Each row was made from one walk, in order. Every step used is in the known rows, and no mark comes twice. Write each row's walk.
(in the rows, 128 means zero)
Known rows:
pava puna puburug: [129  92 138  72 160 134 103 140  98 146 101 178 125 141 119 140  95 110
 165 156 134 111]
fakad pava puna vipas rudil: [174 160 142 154 137 181 164 115 148 126  39 100 127 127 132 155  69 140
 151  86 105 142]
pava puna: [145 111 136  77 161 120 110 136 107 108 132 133 115 167 115 165  52 118
  88 176 133 151]
puburug rudil vipas fakad: [139 114 113 118 121 103 119 140 125 111 181  97 125 154  84 145 121 151
  58 115 153 137]
vipas fakad pava rudil: [203  96 148 145 137 166  73 116 116 107 115 124  89 204 110 134  95 125
 104 163 135 126]
puburug puna vipas fakad pava rudil: [154 127 148 175  66 171 101 102 127 134  94 111 102 141 156 135 148 164
 103 142 142 134]
vipas fakad puburug puna: [101  94 158 109  86 144  98  96 137 131 129 172 109 146 127  96 177 118
 116 165 169 113]
puburug puna: [104 109 138 134  95 124  87 119 126 126 180 126 112 153 164 109 109 139
  54 171 127 151]
puna puburug rudil: [109 105 163 143 134 117 112 149 119 179 173 155  93 126 104  74 130 119
 147 142  92 111]
rudil vipas fakad puburug puna: [103  87  97 114  77 127 114 101 146 108 143 149 150 134 142 140 193 131
 123 126 184 120]
rudil vipas: [134 108  96  98 146 112 104 147 129 100 178 116 166 157 168 139  94 131
  86 121 116 158]
puburug rudil pava puna vipas: [113 208 126 173 143  64 170 149  93 125 146  93 132  79  96 165  94 135
 109 140 104 137]
puburug puna vipas rudil pava fakad: [ 98 175 137 139  99 146 140 121 119  84  93  76 129  82 148 144 166 150
 116 116 134 159]
rudil vipas fakad pava: [172 140 100 136 139 128  98 116 130 106 127 117 181 192 143 134  87 127
  82 102 157 124]
pava fakad vipas rudil puburug puna: [122 105  93  97 119 171 174 105 196 123  87  91 108  87 153 133 162 133
 166 120 141 137]
puburug puna vipas fakad: [101 134 177  88  76 146 118 116 118 137 110 137 135 130 164 105 146 154
  63 126 151 144]
pava rudil: [165  63 140 113 141 149  78 145 116 101 163 123  75 168 130 135 103 129
 107 180  93 157]
rudil puburug puna vipas: [105 140 117 111  89 128 129 139 151 133 161 126 167  65 207  87 138 139
 133 130 109 123]
puna puburug rudil vipas fakad: [121  94 119 110 125 117 114 141 118 145 161 141 136 130  92 122 167 138
 137  95 153  98]
puna puburug rudil vipas: [109 104  99 152 130 103 118 155 129 160 190 132 136 109 122 117 152 134
 154 102 108 117]

Write each row's walk:
[115 129 146  78 185 126 163 120 127 153  74 130 109 164 145 126  95 103
 121 151 117 177] -> pava fakad vipas
[ 79 180 123 173 180  75 178 135 108 183 109 139 115  95 103 109 161  99
 187 131 107 119] -> puna puburug rudil pava fakad vipas
[182 139  78 119 151 125 117 111 120  95  88 109 171 186 108 198  66 130
  93 118 193 121] -> rudil vipas fakad pava puna
[130  93 100  95 136 112 130 137 106 135 121 133 126 125  55 185 140 146
 147 111 188  95] -> pava puna puburug rudil vipas fakad
[151 146 129 139 146 126 108 148 120  69 159 107 135 140 132 113 113 114
 101 119  87 136] -> vipas rudil pava
[159 121 141  79 135 179 156 154 168 111 118 118 153  72 176  90 127 130
 180  73  73 127] -> puna vipas rudil puburug
[120 107 101 116 100 120  92 132 154 114 205 125 141 107 175  94 119 126
 105 168 131 110] -> rudil puburug puna
[134 168 116 156 156 126 176 132 144 114 112 117 138 131 160 117 124 106
 129  92  65 149] -> fakad vipas rudil pava
[ 99 195 118 178 179  62 184 130 115 149 133  94 106 121  96 135 122 107
 109 152 107 160] -> puburug rudil pava fakad vipas
[140 142 124 202 146 118 127 126 123 191 116 138  98 133  78 130  82 120
 170 146 125  90] -> fakad pava puna puburug rudil
[ 89 163 127 193  72 149 158 114 154 117 113 131 144  55 172 104 210 132
 184  90  94 122] -> fakad puburug puna vipas rudil pava
[102 160 134 184 143  78 108 159  95 151 198 145 129 103 109  80 144 107
 149 137  92  98] -> puna puburug rudil pava
[124 175 146  94 154 107 161 123  96 111  59 170 175  99 111 153 152 105
 181 124 152 105] -> rudil pava puna vipas fakad puburug
[172 154  79 171 135 103 137 112 130 119 128  78 129 164  59 200  73 144
  83 121 188 117] -> puburug rudil vipas fakad pava puna
[120 101  76 134 140  96 136 144 120 148 150 123 125 105  84 185 127 140
 165 121 142 111] -> pava puna puburug rudil vipas
[136  93 174  74 145 150 107 118 127 126 115 186 128 171 112  90 142  97
 142 141 140 116] -> vipas fakad puburug
[120 123 193  72 134 158 146 122 126 147  75 188 148 126 143  84 164 110
 168 105 120 127] -> puna vipas fakad puburug
[ 94 112 157 151  64 192 159 104 180 145  89 140 104  75 168  95 197 142
 180  89  95 139] -> fakad puburug puna vipas rudil
